Known rows, with every step that occurs
koso mefod luze mitar kavo vubal: [ 2.10 -1.50  0.39 -6.55  3.29 -1.72  0.71 -1.67  0.75  3.29  4.53  0.81
  3.38  0.89  1.81 -0.71 -5.85  8.34 -2.91 -0.21 -5.51  4.42 -2.52  2.41
  2.77 -1.61  1.46  1.26]
vubal kavo: [ 1.62 -1.93 -1.55 -2.44 -1.53 -0.63  0.69 -3.79 -2.36 -0.65 -1.30  2.03
 -1.08  1.29  1.28 -1.30  0.50  5.60 -0.29 -0.92 -1.18 -0.39  1.27  1.64
 -0.39  2.45  0.42  0.21]
roru rike: [-0.18  0.45 -0.85  1.53 -2.46 -1.31 -1.17 -4.25  0.30  1.08 -2.00  0.42
  0.59 -0.20  0.90 -1.73  1.85  0.85  0.59 -1.38  0.92  0.70 -3.33 -1.56
  0.81  1.32 -0.77 -3.69]
luze mitar kavo vubal: [ 3.05 -1.60 -1.60 -3.45  0.82 -1.37 -1.09 -3.13 -0.90  3.50  2.69  3.91
  0.28  2.34  2.24  2.45 -4.26  7.21 -2.30 -0.61 -7.21  4.27 -3.70  2.35
  1.55 -1.34 -0.29  0.08]
pegi mefod luze mitar: [ 2.77  2.97 -1.79 -1.60  3.37  4.37  3.28 -1.15  1.14  0.39  2.72  0.91
  4.00  0.18 -0.13  1.38  1.00  1.06 -0.24 -1.93 -0.86  2.06 -1.33  2.02
 -0.16  2.39 -0.34  1.83]
fuge rike mitar kavo vubal: [ 2.69 -3.37  0.03  0.20 -0.92 -4.99  0.70 -3.29  0.12  2.20 -1.62  0.46
 -0.98 -0.97 -1.77 -0.52 -2.05  3.81 -0.59  0.75 -5.85  2.22 -4.49 -0.03
  0.82 -3.86 -0.96  0.05]
pegi roru rike fuge mefod luze mitar kavo: [-2.32  3.56  0.64  0.51 -2.20  2.39 -2.38  1.39  3.91  3.28 -2.25 -3.71
  4.72 -0.69  1.48  2.08 -3.27  0.39  2.13 -1.04 -1.32  2.99  0.19 -1.55
  2.01 -0.21  0.33  0.32]
rike fuge mefod: [-1.96  0.91 -3.47  2.92 -2.61  2.54  2.46 -1.37  3.54  1.23  1.81 -1.70
 -2.72 -1.21  0.91 -1.14  2.34  1.20  4.85  2.51  1.66 -0.04  1.89 -1.53
  1.45 -0.19  2.00  1.17]
roru pegi mefod: [ 1.99 -1.32 -2.59  0.56  1.13 -0.25  2.20 -2.32 -0.45 -0.79 -0.06 -0.77
 -0.41  0.49 -2.62 -2.87  2.37 -1.64  3.92  1.79  1.33  1.47 -4.14 -0.34
 -0.69  0.96 -1.50 -0.73]
fuge rike roru pegi mefod luze: [-0.65  0.77 -0.16  1.88  1.84 -0.54  3.07 -0.12  0.03 -3.90 -0.58 -2.35
  3.67 -1.73 -4.10 -6.07  0.60 -5.92  3.23  0.94  3.75 -2.28 -1.76 -1.33
 -2.92 -1.04 -1.76  0.95]
kavo mitar rike: [ 0.97 -2.09  1.24 -0.61 -0.73 -1.98 -1.44 -1.45 -3.15  1.06  1.84  2.35
 -3.64  0.64  1.40  2.67  0.07  2.00 -3.80 -0.28  0.15  0.01 -0.38  1.24
  0.85  0.26  0.11  0.12]
fuge mefod luze: [-2.15  1.29 -2.44  3.45 -0.69  4.89  2.61 -2.61  2.74 -0.06  2.15 -0.56
  1.49 -1.61  1.54 -0.96 -0.05  1.27  4.10 -1.34  0.62 -1.75  1.27 -0.44
  1.99  2.61  2.42  0.12]
luze mitar rike fuge: [ 0.57 -0.10  1.02 -2.06  0.32  1.60 -2.12 -0.26  0.37  2.06  2.22  1.35
 -3.31  1.79  0.79  2.93  1.97  0.53 -2.56  0.32 -0.79  0.95  2.26  1.28
  2.16  0.07  1.23  0.94]
roru rike fuge mefod luze: [-4.36  2.16 -1.35  4.92 -2.51  2.18  0.16 -0.98  4.28  1.40 -0.56 -3.53
  1.99 -2.53 -0.46 -0.45  0.55 -0.54  6.30 -1.74  3.46 -1.05  1.42 -4.43
  1.17  0.93  1.72 -1.44]
vubal kavo mitar rike roru pegi: [ 0.20 -3.64  2.10 -1.24  0.04 -6.10 -3.42  2.82 -6.56 -1.82 -3.13  1.57
 -2.89  1.23 -0.74  0.97 -2.70  0.45 -2.36 -0.50  0.88 -2.86  1.44 -0.41
 -3.25 -1.24 -1.64 -0.76]
fuge mefod koso: [-4.45  1.96 -2.35  3.08 -1.95  4.92  2.47 -1.93  4.90 -1.11  0.35 -0.86
 -1.30  0.96  4.18 -0.23 -0.64 -0.17  2.85  0.21  1.39  0.15  0.49  0.12
  0.22  0.05  2.05 -1.24]
mefod luze mitar: [ 1.51  2.92 -1.24 -0.41  2.20  4.10  0.28 -2.23  0.69  2.43  1.57  2.06
  2.40  0.49  1.62  1.15 -1.03  2.97 -1.38 -2.72 -2.00 -0.23  0.08  0.61
  1.66  1.91  1.12 -0.46]
luze mitar kavo: [ 2.26 -0.53 -1.01 -2.88 -0.31  2.07 -0.79 -3.84  0.52  1.51 -0.16  3.48
 -1.21  2.12  2.51  2.53 -1.59  4.94 -3.35 -1.29 -5.26  1.66 -1.15  3.15
  4.11  0.46  0.90 -0.01]
vubal kavo mitar rike: [ 1.33 -4.00  1.33 -3.27 -1.11 -3.97 -2.50 -0.89 -5.58 -0.29 -0.35  3.05
 -3.45  1.21  1.84  3.95 -1.49  4.96 -4.76 -1.90 -0.21 -0.56  2.09  2.78
 -0.54  1.27 -0.32  1.09]
vubal kavo mitar rike roru pegi mefod: [ 1.32 -3.52  1.26 -2.38  0.86 -5.84 -0.26  4.28 -6.50 -3.59 -1.82  0.49
 -1.01  0.55 -2.42  1.08 -0.52 -1.23 -1.64  0.67  1.93 -0.31  0.25  1.23
 -5.10 -0.75 -3.19  1.08]
rike roru pegi mefod: [ 1.42 -0.18 -2.05  0.78  0.86 -0.71  3.44  1.26 -0.39 -2.69 -0.95 -1.05
  1.01 -0.26 -2.91 -5.37  2.55 -3.89  3.18  3.33  1.54  0.34 -2.79 -1.93
 -3.73 -0.36 -1.96 -0.77]
pegi mefod luze mitar rike fuge: [ 0.92  1.04  1.24 -1.81  2.81  3.97  1.07  1.67  1.33 -0.54  3.91 -0.74
  0.91  0.01 -1.68  3.24  2.28 -0.98 -0.61 -0.57  0.28  1.90  2.51  1.51
  0.55  2.01  1.05  3.13]
vubal kavo mitar luze: [ 4.51 -2.87 -1.19 -3.65 -2.30 -4.70 -0.27  0.25 -5.74  1.72 -4.28  3.66
 -2.68  1.62  0.61  2.65 -3.33  6.70 -2.15 -2.77 -1.38 -1.22  1.31  2.47
 -0.48  1.93 -0.65  4.38]
fuge mefod: [-0.86  0.22 -3.34  2.50 -2.65  2.62  2.31 -3.19  2.09  0.25  1.61  0.52
 -1.10 -0.62  2.40 -1.09  1.65  0.84  3.26  0.99  0.69 -0.36 -0.44  0.73
  1.94  1.25  1.18 -0.11]
koso mefod luze mitar rike roru pegi: [-1.24 -0.13  3.70 -3.69  4.11 -0.90 -1.68  2.67 -0.23 -1.04  1.57 -1.03
  1.56  0.23 -0.59 -3.37 -1.58 -2.58 -2.89  0.74  1.52 -1.33  0.47  0.51
  1.60 -1.01  0.76 -1.76]
vubal kavo mitar: [ 2.61 -1.35 -2.18 -2.18 -1.12 -3.79  0.21 -2.06 -4.34  1.72 -1.75  2.57
 -1.78  0.84  1.80  1.78 -2.20  6.86 -2.67 -1.48 -0.78 -0.04  0.65  1.53
 -1.73  0.43 -0.72  1.01]

Rows
[ 0.78  3.14 -0.59  0.39  3.09 -0.20  2.01  1.11  0.52 -2.03 -0.52 -0.77
  4.44 -0.94 -2.64 -2.84 -0.92 -5.94  0.70 -0.47  2.86 -0.88 -2.65  0.92
 -2.43 -1.93 -3.02  1.36]  fuge rike roru pegi mefod luze mitar
[-0.70  0.89 -0.92  1.71 -2.80 -1.40 -1.00 -2.32  1.59  2.19 -1.75 -1.56
 -1.01 -0.32 -0.84 -1.68  2.43  0.96  2.75  0.14  1.79  0.78 -0.44 -3.93
  0.57 -0.45  0.02 -2.42]  roru rike fuge
[ 0.95 -2.78  1.73 -2.91 -1.00 -4.52 -1.40  2.08 -5.50 -2.25 -1.23  2.67
 -2.07  0.77  1.22  1.69 -1.23  2.70 -4.98 -0.50  0.13 -1.76  3.74  1.61
 -3.18 -0.29 -0.57  0.84]  vubal kavo mitar rike roru
[ 2.07  0.60 -0.80  2.18 -1.72 -1.91  1.68 -3.06  1.55  1.24 -3.34 -0.24
 -1.82 -1.92 -1.53 -2.33  2.20 -0.85 -0.60  0.58 -0.08 -0.75 -2.49 -0.81
  0.78 -1.45 -1.05 -0.34]  fuge rike mitar
[ 0.30 -0.08 -1.53  0.82 -0.22 -2.80  3.29 -0.57 -0.35 -3.69 -1.26 -1.52
  1.17 -1.05 -3.00 -6.03  2.28 -6.21  2.27  2.84  3.67 -0.82 -3.79  0.02
 -2.63 -2.36 -3.13  0.68]  fuge rike roru pegi mefod
[ 2.11 -2.85  0.49  1.56 -1.35 -5.24 -1.76 -1.57  0.22  3.33 -4.10 -0.36
  1.08 -0.77 -1.37  0.76 -1.55  4.43  0.36 -0.93 -6.31  3.82 -5.77 -3.13
  0.09 -2.04 -1.43 -4.60]  roru rike mitar kavo vubal
[-1.82  0.84 -0.56  0.31 -1.12  2.67 -1.12  0.76  2.52  1.32  3.06  0.65
 -3.34  0.32  2.09  4.16  1.95 -0.89  0.58  0.64  0.79  0.35  2.91  1.92
  3.13  0.35  1.25  1.93]  luze mitar rike fuge mefod
[-2.88 -0.25  0.40  2.77 -0.71  1.47 -0.20  2.33  0.91  1.20  3.22 -1.36
 -2.55 -1.48  0.19  4.03 -1.25  0.35  1.70 -0.59  2.21 -1.83  4.38 -1.38
  0.97 -0.18  2.38  2.33]  kavo mitar rike fuge mefod luze
[-0.09 -2.03  1.85  1.21  0.31 -4.06 -2.62  2.72 -3.94 -0.26 -0.78  0.83
 -3.06  0.51 -1.11 -0.25 -1.28 -2.62 -2.04  1.24  1.54 -2.32 -0.59 -1.94
 -1.96 -1.97 -1.52 -1.92]  kavo mitar rike roru pegi
[ 3.84 -0.71 -0.18  0.92 -2.34 -2.72  1.50 -1.10  0.06  1.31 -5.91  0.48
 -2.13 -1.26 -2.57 -1.43  1.29 -1.16 -0.65 -0.87 -1.19 -2.04 -1.65  0.48
  2.37 -0.07 -1.01  2.68]  fuge rike mitar luze
[ 0.95  2.00  0.38 -0.59 -2.77 -1.73 -1.34 -1.91 -0.41  2.52 -2.74 -1.60
  3.50 -0.04  1.55 -3.61  1.33 -0.29  0.46  1.54  0.63  2.82 -4.26 -1.61
 -1.24  0.70 -2.22 -2.61]  pegi roru rike
[-3.61  1.19  1.51  2.96  1.97  3.07 -2.56  3.20  0.69 -1.90  0.86  0.09
  1.67 -0.58  0.54  0.99 -1.54 -5.04  1.11 -1.55  1.24 -3.40  1.54 -0.19
  1.18  0.57  0.61 -1.84]  fuge mefod luze mitar rike roru pegi
[-1.50  3.78 -2.81  2.06  0.25  5.21  1.53  0.30  4.07  2.64  2.62 -0.79
  0.88 -0.98  1.36  1.91 -0.92  1.14  3.24 -0.88  0.56 -0.51  3.06 -1.10
  1.92  0.53  1.94  1.82]  rike fuge mefod luze mitar
[-2.43 -1.87  0.76  0.38 -0.83 -0.65 -1.02  2.16 -1.72 -0.44  1.10 -0.76
 -2.28 -1.54  0.45  4.90 -2.77  3.52  0.87 -2.37  1.97 -2.39  6.89  0.06
 -0.31  0.71  2.06  3.61]  vubal kavo mitar rike fuge mefod luze
[-2.47  1.60  1.94 -0.63  3.12  1.96 -0.12  4.43  1.12 -4.03 -0.44 -0.67
  0.30  3.09  0.02  1.04  0.09 -6.59 -1.77  0.77  1.11  1.56 -1.26  1.24
 -3.42 -1.14 -1.57 -1.89]  luze mitar rike roru pegi mefod koso
[ 2.36  2.50  0.57  1.63 -2.02 -2.97 -0.45  0.37  1.06  3.64 -6.01 -3.33
  3.38 -1.65 -1.28 -2.79  2.48 -1.09  0.63  1.71 -1.49  2.98 -5.10 -4.30
 -2.24 -0.07 -2.61 -4.13]  pegi roru rike mitar
[-3.59 -0.74  0.91  2.94 -1.01  4.66 -0.20  0.32  2.95 -0.95  3.52 -2.15
 -1.70 -1.41 -0.07  0.98  1.62 -0.56  3.77 -0.03  2.17 -2.11  5.21 -1.08
  2.66  1.69  3.78  1.53]  mitar rike fuge mefod luze
[ 0.82  1.63  1.85 -2.01  3.05  3.43  2.10  3.24  0.05 -3.52  3.15  1.17
  3.95  0.04 -0.47  1.30  2.23 -3.05 -2.60 -0.89 -0.46  0.58  1.94  2.22
 -1.43  1.85  0.17  1.77]  pegi mefod luze mitar rike roru
[ 1.81 -2.27  0.68  0.74 -2.42 -1.60  0.68 -3.87  1.29 -0.08 -4.41  0.06
 -3.00 -0.93 -1.26 -0.50  0.41  0.97 -1.96  0.00 -3.59 -0.25 -2.00  0.75
  3.20 -1.75  0.27  0.18]  fuge rike mitar kavo
[ 1.52  0.56 -1.68 -0.02  1.92  3.79  4.58 -1.91  0.85 -1.64  2.50 -0.49
  2.82 -0.91 -1.49 -2.06  2.25  1.12  2.58 -0.30  0.26  1.20 -0.33  0.07
 -0.83  2.83  1.01  1.43]  pegi mefod luze
[-3.15  2.37  1.19  1.62  1.07  4.51 -0.68  2.60  1.70 -2.16  2.78  1.37
  2.27 -0.71  2.57  2.00 -0.11 -2.76 -1.20 -1.48 -0.03 -2.53  3.55  1.82
  1.11  1.36  1.62  0.24]  fuge mefod luze mitar rike roru
[-1.28  0.39  2.65  0.52  3.17  2.13 -3.63  2.12 -1.45 -1.11 -0.37  1.10
  1.69  0.79 -0.63  0.20 -1.92 -3.62 -1.52 -1.62 -0.20 -3.10  1.07 -0.71
  0.26  0.24  0.10 -2.48]  mefod luze mitar rike roru pegi
[-0.21 -0.21  1.70 -0.32  1.45 -0.35 -3.41  1.47 -1.88 -0.77 -0.54  2.27
 -1.26  1.62 -0.41  0.10  0.00 -3.72 -2.16  0.42 -0.45 -1.76 -0.68  0.33
  0.15 -0.75 -0.99 -2.65]  luze mitar rike roru pegi
[-0.50  0.78  1.95 -1.27  1.76  3.97 -2.24  0.22  0.70  1.51  2.80  0.32
 -0.64  0.32  0.00  3.09  0.11  0.94 -1.73 -1.53 -0.56 -0.87  4.24  0.24
  2.40  1.19  2.32  1.29]  mefod luze mitar rike fuge
[-0.44  0.30  2.85 -5.17  2.62  1.12 -0.04  1.06  2.17  1.23  4.22 -1.65
 -0.62 -0.11  0.42 -0.22  0.07  1.73 -2.81  1.20  1.26  1.07  3.20  1.14
  3.61 -0.18  2.93  1.47]  koso mefod luze mitar rike fuge
[-1.03  0.21 -1.71  1.21  1.21  1.86  2.64 -0.63  1.98 -2.06 -1.20 -2.75
 -0.41  2.21 -0.72 -1.86  0.06 -2.55  3.56  1.12  1.68  2.04 -3.62 -1.03
 -2.88 -0.03 -0.22 -2.04]  roru pegi mefod koso
[ 0.29 -1.06  1.69 -0.31 -0.59 -2.51 -0.49  1.92 -2.86 -0.93  1.48  1.90
 -2.49  0.04  0.68  0.45  0.59 -0.31 -4.49  1.19  0.38 -1.28  1.44  0.09
 -1.82 -1.22 -0.32 -0.16]  kavo mitar rike roru
[-0.44 -1.26  1.88 -0.84 -0.74  0.83  0.02  0.25 -1.07 -2.89  1.52  1.57
 -1.66  0.51  0.59 -2.28  2.82 -1.37 -2.21  1.80  0.12 -1.55  1.99  0.72
 -0.11  0.74  1.25 -0.88]  mitar rike roru
[ 0.21  0.95  1.52 -2.01  0.44  0.95 -1.39  0.90 -0.88 -1.37  1.26  3.10
 -0.57  1.07  1.74  1.25  1.87 -1.60 -4.95  0.28 -1.44 -0.69  1.19  2.38
  0.36  0.25  0.07 -0.64]  luze mitar rike roru
[-2.82 -1.76 -0.13  1.97 -2.72  2.17  0.04 -0.14  2.48 -0.83  2.68 -0.93
 -4.11 -0.60  0.62  0.90  3.07 -0.92  3.00  2.14  1.74 -0.91  3.37  0.01
  2.80  0.89  2.45  1.41]  mitar rike fuge mefod
[ 0.37 -2.94  2.23 -1.51  2.75 -3.62 -0.29  5.07 -5.69 -4.28 -1.34 -0.44
  2.00 -0.21 -3.12  1.01 -2.38 -1.25 -1.02 -1.52  2.24 -1.94  1.83 -0.10
 -5.49  0.35 -1.56  1.17]  vubal kavo mitar rike roru pegi mefod luze
[-2.09  6.21 -0.64  1.76 -1.42  1.99 -1.38  2.14  4.05  4.64 -0.99 -3.65
  5.79 -1.76  1.48  0.36 -1.21 -1.67  3.46 -0.50  1.54  2.31 -0.57 -2.83
 -0.20 -0.15 -0.84 -0.16]  pegi roru rike fuge mefod luze mitar
[ 1.12 -0.02  0.73 -1.10  2.72 -0.42 -0.18  2.94 -1.23 -2.99  0.36  0.81
  0.64  1.02 -1.59 -0.01  2.47 -5.70 -1.03  1.26  0.59  0.84 -1.87  1.80
 -1.56 -0.35 -2.53 -0.44]  luze mitar rike roru pegi mefod
[-1.01 -0.02 -0.80  1.90 -1.15 -3.02  0.00 -2.28 -0.82 -1.64 -2.06 -0.60
 -0.76 -0.23 -1.63 -6.17  0.21 -4.44  1.52  1.90  2.55 -3.10 -2.22 -1.53
 -0.93 -2.66 -1.82 -1.44]  fuge rike roru pegi
[ 3.74 -3.48 -0.87 -0.10  0.34 -2.57  0.64 -1.19  0.03  3.02 -0.95  0.58
 -0.95 -0.25 -1.47  0.27 -1.86  6.57 -0.01  1.33 -8.16  3.53 -3.41 -1.55
  0.31 -2.09  0.08 -1.76]  rike mitar kavo vubal
[-5.80  4.75 -0.33  2.95 -3.87  1.24 -0.23  1.96  5.65  1.68 -3.03 -6.63
  2.14  0.08  2.36 -1.91 -0.37 -3.08  4.88  2.36  3.37  3.42 -0.71 -4.29
 -2.51 -1.71  0.11 -1.89]  pegi roru rike fuge mefod koso
